Every row comes from one small tree of marks. The marks that hang from a mark follow it in brackets, in the order of their numbers. Every link used is in the known rows. Which tree was each row made from?
Known rows
j_848(j_520(j_457) j_618(j_285) j_635): [-10 -16   6  -2   3  12  -1  12   7  12 -19 -27  -6  -4  -3 -14 -44 -21
   9  -4 -19  22 -16  10  -3 -12  17  -2]
j_848(j_618): [-13  -1   6  -6  10   9 -17  -4  12  10   0 -21  -1  13   8   5 -29  11
   0  12  10   5 -11  14   3 -12   0   7]
j_285(j_618(j_848)): [ -8  10   0  -8  12   8 -10  -3   5   0  16 -19  -2   1  11  18   1  16
   3  13  -6   3 -12  10   7  -8   1   2]
j_618(j_285 j_848(j_520 j_635)): [ -8  -2  -7  -3   6   4  -6   8   4   1 -20 -17  -8  -8   1  -2 -12  -7
   8  -2 -33  14 -18   9   2  -9   8  -5]
j_618(j_848(j_520)): [ -4   2  -2  -4   8   3  -4   0   8   1  -8 -18  -4   1   5  16  -1   4
   7   2  -8   4 -18  12   4 -11  -3  -1]
j_270(j_457(j_902)): [  0   9   0 -23  11   3   0  -6  -2  11   4 -11  -2  13   9  -1  -6  15
  -4   7   5   8   0  11   5 -10  -3   4]
j_795(j_125 j_902(j_457(j_520) j_848)): [  9   6   9  10  18   7  -5  -4  22   6   3 -11   8  15  -4  35  20  -4
 -16  10  -4   0 -18   2   1 -14  -9   3]
j_848(j_520(j_457 j_795) j_618(j_285) j_635): [ -2 -16   5  -4  -3  12   4  17   7  11 -33 -25 -10 -12  -8 -16 -34 -24
  -5  -4 -27  24 -11  10  -4  -9  23  -4]
j_270(j_457(j_125)): [ -8   8  -1 -29  25   2   2 -12   2   9   7 -15   0  17  14  -1  -3  23
  -8   9  10  11   7  10   5 -11  11   3]
j_635(j_848(j_618)): [-13   1  14   2   9   8 -18   0  11   5 -12 -14   1  15  10   0 -24  18
   1   8  15   0 -12  13   3 -11   0   9]
j_848(j_520(j_457(j_270) j_795(j_902)) j_635): [ -1 -16   1  -3   6   9   3   7   7  15 -29 -27   2 -14 -12  -5  20 -16
   7 -14 -22  18  -6  10  -5 -11  20  -4]
j_520(j_457(j_270 j_902) j_795(j_125)): [  4  -3   2  -2  13   5  12  -2   1   8  -7 -17  -3  -6  -4  -7  15  -3
  -3   4 -25  11 -12   8  -1 -10  16  -1]
j_635(j_848(j_520(j_795) j_618(j_285))): [  0  -4   8   4 -10   8  -4   8  12   0 -36 -12  -7  -2   2  -9 -27   4
 -13   3 -11   5  -7  10   2  -9  13   0]
j_520(j_457(j_902) j_795(j_125)): [ 15  -1   6  -9  17   4  11   4   4   3  -3 -18  -2   1   2   5   9  -4
  -7   6 -15  13  -1   8  -1  -7   9   2]
j_285(j_618 j_635(j_848(j_520(j_457)))): [  9  -7  25   4  10  17  15   1   3   7  -2 -24   2  -7   6   8 -11  20
  17   3   0   9 -10  10  -1 -10   6   4]
j_618(j_848(j_520 j_635)): [ -8  -3   1  -1  10   4  -1   8   5   6 -26 -16  -4  -4   2   6  -5  -3
  15  -5 -16  13 -22  13   0 -11  -4  -2]
j_285(j_618(j_848(j_635))): [-11   5   2  -6  14   9  -7   5   3   5  -3 -18  -2  -5   7   7  -3  11
   9   5 -15  12 -15  11   3  -8   1   0]
j_125(j_795): [  0   0   6  -6  22   3  -4  -8  11   6   4 -19   6  15  14  13  -8  13
  -5   9  -1  -1  -8  10   0  -9 -10   7]
j_457(j_125 j_270 j_520(j_795) j_902(j_848)): [ -8  14   3  -1   5  11  23 -10  -1  16 -38  -5  -6 -14  -7 -17  14  21
  -3   4 -22   5 -23   8   5 -10  10   3]
j_457(j_520 j_902(j_848)): [ -2  11   6   0   7  12   2  -7   6  11 -10 -10  -2   2   3   9  -2  13
   6  12  -3   1 -26   8   5 -10 -12   8]
j_125(j_795(j_902(j_848))): [  9   2   0   0  22   3 -19 -12  19   7   6 -16  13  15   6  33  13   5
 -15   6  -1  -5  -5   6   1 -10 -10   7]
j_270(j_457): [ -5   4  -2 -24  16   3 -12 -10   6   9  18 -16   0  20  12   8  -7  14
 -10  13  14   6   2   9   5  -9   3   4]
j_848(j_618(j_285) j_635): [-17  -5   2  -6   8  10 -18   5   8   9 -11 -19  -4   4   4 -15 -39  -1
   0   7 -14  15 -12  10   1 -10  11   3]
j_270(j_457(j_125(j_795))): [  1   5   4 -22  29  -2  20 -11   2  11  -1 -14   5  20  16  -1  -4  21
 -16   2   2   7   3  10   1 -10   0   4]
j_618(j_285 j_848(j_520(j_457) j_635)): [ -5  -8  -6  -4   6   5  -2  10   3   1  -7 -23  -9 -10  -3  -2 -10 -20
   8  -3 -34  19 -17   7   0  -8  18  -6]
j_285(j_618): [ -8   4   7 -10  14  12 -14  -6   9   6  16 -23   3   6  13  16  -8  20
   4  16   5   6  -4   9   6  -9   1   6]
j_520(j_457 j_795): [  1  -3  -1 -15  13   8 -14  -2  10   3  11 -24  -4   4   3  13   4   1
 -10  13  -3  11   4   7   1  -5  15   4]
j_125(j_795(j_902)): [  5   0   2  -6  24   1  -8  -7  13   6   6 -22  13  15  11  20  12   9
  -6   1   0  -2   3   9   0  -9 -13   8]
j_270(j_457(j_520(j_795))): [  2   6   4 -21   6   7  14  -4   4   9  -5 -14  -5  10   7  -4   4  13
 -20  11   4   6   0  11   3  -6   1   3]
j_902(j_457(j_270 j_520(j_795)) j_848(j_635)): [-14   5   7   7  -1  14  -4   0  11  17 -34  -5  -7  -9 -16   2   2  -2
 -15   8 -26  11 -34   3   0 -10  10  -1]
j_457(j_270 j_902): [-15   6  -1  -6   9   8  -9 -10   0  13  -6 -15  -2  -2   2  -8  -2  16
  14   6 -11   3 -18  10   6 -11   2   5]

Write each row's tree
[-12 -11   5   0   0  11  -5  10   8  12 -30 -20  -5  -2   1 -14 -43 -10
   7  -1 -19  17 -18  12   0 -13   7   0]  j_848(j_520 j_618(j_285) j_635)
[ 12  -8  13  11   0   5   9  10  13  -3 -36 -12  -3   2   4  -7 -18  -3
 -17   2 -18   5  -9  11  -1 -11  12  -3]  j_635(j_848(j_520(j_795(j_125)) j_618(j_285)))
[ -4  -7   5   5  18   6  20 -13   8  17 -15 -20   3  -1  -2   4   0  -2
  -2  -4 -24   8 -26   7  -2 -16  15  -1]  j_902(j_848(j_520(j_457(j_125(j_795) j_270))))
[ 19  -3   9   1  10   2   3   7  20   2 -20 -17   5   4  -5  31  19 -10
 -21  -3 -12   9   1   7  -2 -11   0  -2]  j_848(j_520(j_795(j_125 j_902(j_457))))
[  1  -6  10   7  16   6 -10   2  16  18 -24 -16  11  11   0  13 -13  -6
  -9  -5  -7   6 -15  11  -3 -13 -10   5]  j_125(j_795(j_902(j_848(j_618 j_635))))
[  1  10   7  -6  13  11  -1  -5   1   2  15 -19  -3  -8   9  14  -7  29
   5  13 -11   4 -12  12   5  -8   0   2]  j_285(j_618(j_848) j_635)
[  9  12  -1 -19  14   5  16  -8   8  12 -11 -10   2   8   0   5  30  15
 -27   3   3   5   8   7   4  -8   9   1]  j_270(j_457(j_125 j_520(j_795(j_902(j_848)))))
[ 16  -7   8  -1   3  11   6   3   5  -2 -11 -18  -7 -12  -1  -3 -10   8
  -6   5 -19  10   1   7  -1  -6  23   0]  j_618(j_285(j_635(j_848(j_520(j_457 j_795)))))
[ -6   2   3   3  14   2  -9  -8  13  11  -1 -17   9   8  -3  17   9   4
 -12  -1 -13   0 -11   5   0 -12  -4   4]  j_125(j_795(j_902(j_457(j_270))))
[ -3 -11  12  -2  -2  11   5  14  10  15 -52 -19  -5  -5  -2  -7 -31  -7
   1  -5 -11  17 -15  16  -3 -11   2   0]  j_848(j_520(j_795) j_618 j_635)
[-22  -1  -1 -13  24   8  -2 -13   2  11  10 -25   0   2   2 -10   5  13
   9   6  -6  12 -10   7   2 -12  25   3]  j_520(j_457(j_125 j_270))
[ -2   1  -6  -1   6   9 -38  -6  19   6  10 -19   2   9   0  15 -14  -1
 -17  12  -4   1  -4   6   6 -11  11   3]  j_795(j_902(j_848(j_618(j_285))))
[  3  -5   5  -3   0  11  16  16   3   5 -23 -25  -8 -20  -5   6   2 -12
   3  -6 -28  21 -14  11  -2  -6  15  -7]  j_285(j_618(j_848(j_520(j_457 j_795) j_635)))
[  8  -8  10   0  10  11   2  -2   4   0  -1 -21  -3  -4   4  -1 -16  11
   8   5 -14   9  -6   7   0  -9  15   2]  j_618(j_285(j_635(j_848(j_520(j_457)))))
[  6   2  -4  -3   6   7   0  -2   2  -2  -3 -18  -9 -11   3   3 -15  12
   3   8 -27   6 -14  10   5  -9   5  -3]  j_618(j_285(j_635) j_848(j_520))
[  0  -2   1   6  19   3  12 -13  12  16 -25 -17  11   0  -2   9  17   8
  -2 -10 -17   0 -16   8   0 -16   3   0]  j_457(j_125(j_795(j_902(j_848(j_520)))) j_270)
[  2  -2   4  14   6   4  -6  -8  20  16 -18 -14   8   2 -11  29  10  -7
 -15  -6 -19   0 -26   4  -1 -17  -4  -1]  j_125(j_795(j_902(j_457(j_270) j_848(j_520))))
[ -2   4  -5  -3   1  11 -11  -8   5  13  -5 -14  -7 -11 -10   4  10  -1
  -9   9 -19   8 -18   5   3  -9  20   1]  j_520(j_457(j_270 j_902(j_848)) j_795)
[-10  10  13   1  16   6  48 -10  -8  16 -37 -13   2  -6   5 -30   2  24
  12  -6 -23   3 -24  11   1 -13 -10   6]  j_457(j_125(j_795) j_270 j_520 j_902)
[ -7   9  10  -7  25   0   8  -6  10   6  -8 -13   4  12   8  14 -10  15
 -13   5 -10   9  -7   5   0 -10  -3   5]  j_902(j_457(j_125(j_795)))
[-17 -12  14  12  -2  12   3   1   8  13 -22 -21  -2   1  -4 -12 -22  -1
  11  -5  -1   6 -27  13  -2 -16  15   2]  j_635(j_848(j_520(j_457(j_270)) j_618))
[  1  -4  12  12  17   6 -18   7  22  13 -19 -11   7  13  -9  26 -11 -15
 -16   0 -11  13 -20   6  -4 -17   0   0]  j_795(j_125 j_902(j_457 j_848(j_618 j_635)))
[  7  -1  23   5   8  15  13  -2   4   6 -14 -17   3  -5  11   8 -14  32
  16   4  -1   3 -13  12   2 -11  -3   5]  j_285(j_618 j_635(j_848(j_520)))
[ 26  -7  13   7  11   6  15   2   8  -5 -26  -9  -2  -6   5  -2  -3  14
 -11   6 -25   4  -1   9  -1  -9  11  -2]  j_618(j_285(j_635(j_848(j_520(j_795(j_125))))))
[  0   8  -8 -10  13   6 -14  -8   2  -4  17 -15  -8  -5   6   4 -12  21
  -3  16 -24   4  -7   8   6  -6  10   0]  j_618(j_285(j_635) j_848)
[  6  -1  10   1   3   7  -4   3  12   0 -30 -12  -2   2   6   9   3  13
  -3   3   1   2  -3  10   1  -8   3   3]  j_635(j_848(j_520(j_795)))
[  7  -2  10   2   8  10  -2  -4   5   0 -11 -13  -2  -3   8  -3 -17  23
   8   7 -11   3  -8   8   2 -10   6   3]  j_618(j_285(j_635(j_848(j_520))))
[  9  -1   0   3  12   7   1  -6   7  10  -6 -12  -3  -7  -9   7  16  -6
 -13   8 -27   8 -20   5   0 -11  20  -2]  j_520(j_457(j_270 j_902(j_848)) j_795(j_125))
[  7  -2  13  -5  18   3  41   0  -3  11 -28 -22   1  -2   5  -4  -9   1
  12 -13 -19  15 -12  11  -3 -12  -4   3]  j_848(j_520(j_457(j_125(j_795) j_902)))
[  2  -5  23  10   3  12   8   2   7  10 -31 -15  -1   1   5  -4 -36  22
  13   0   6   3 -18  17  -1 -14  -4   6]  j_285(j_635(j_848(j_520 j_618)))
[ -1  -5  19   8  -3  10  14  11   3   9 -33 -18  -3   0   0  -8 -27  -2
  16  -9   3  10 -20  14  -1 -13   0   5]  j_635(j_848(j_520(j_457(j_902)) j_618))
[  8  -2  11  -1   7  14  19   2  -1   5   8 -27  -5 -15   1  15  -9   9
  12   3 -19  12 -17  12   1 -10   5  -2]  j_285(j_618(j_848(j_520(j_457))) j_635)
[ -6  -8   1  -4  12   6   5  10   4   6 -15 -23  -6  -6  -1   7  -5 -15
  15  -8 -19  18 -20  12  -3 -10   7  -4]  j_618(j_848(j_520(j_457) j_635))
[ 10   0  10  -2  17   7  18   0  10   3 -12 -15   0   7   7   3  10   7
 -11  12  -6   3  -8  10   0  -8  -4   3]  j_457(j_520(j_795(j_125)))
[  6  -4  11  -5  -9  11  18  13   3  12 -34 -24 -10 -10  -6  -5 -24 -12
   1  -6  -8  17 -13  14  -2 -10   5   1]  j_848(j_520(j_457(j_902) j_795) j_618)
[ 17  -2   1  -7  22   2  -8  -1  16  -1  -1 -19   8  10   6  21  26   3
 -16   5  -2   3  11   9   0  -8   2   3]  j_520(j_795(j_125 j_902))
[  1   2   8  -4  27   3  20  -1   0  16 -26 -13   3  -3   0  -2  -4   0
   4  -7 -23  18 -17   6  -4 -10   5   4]  j_520(j_457(j_125(j_795) j_902(j_848(j_635))))
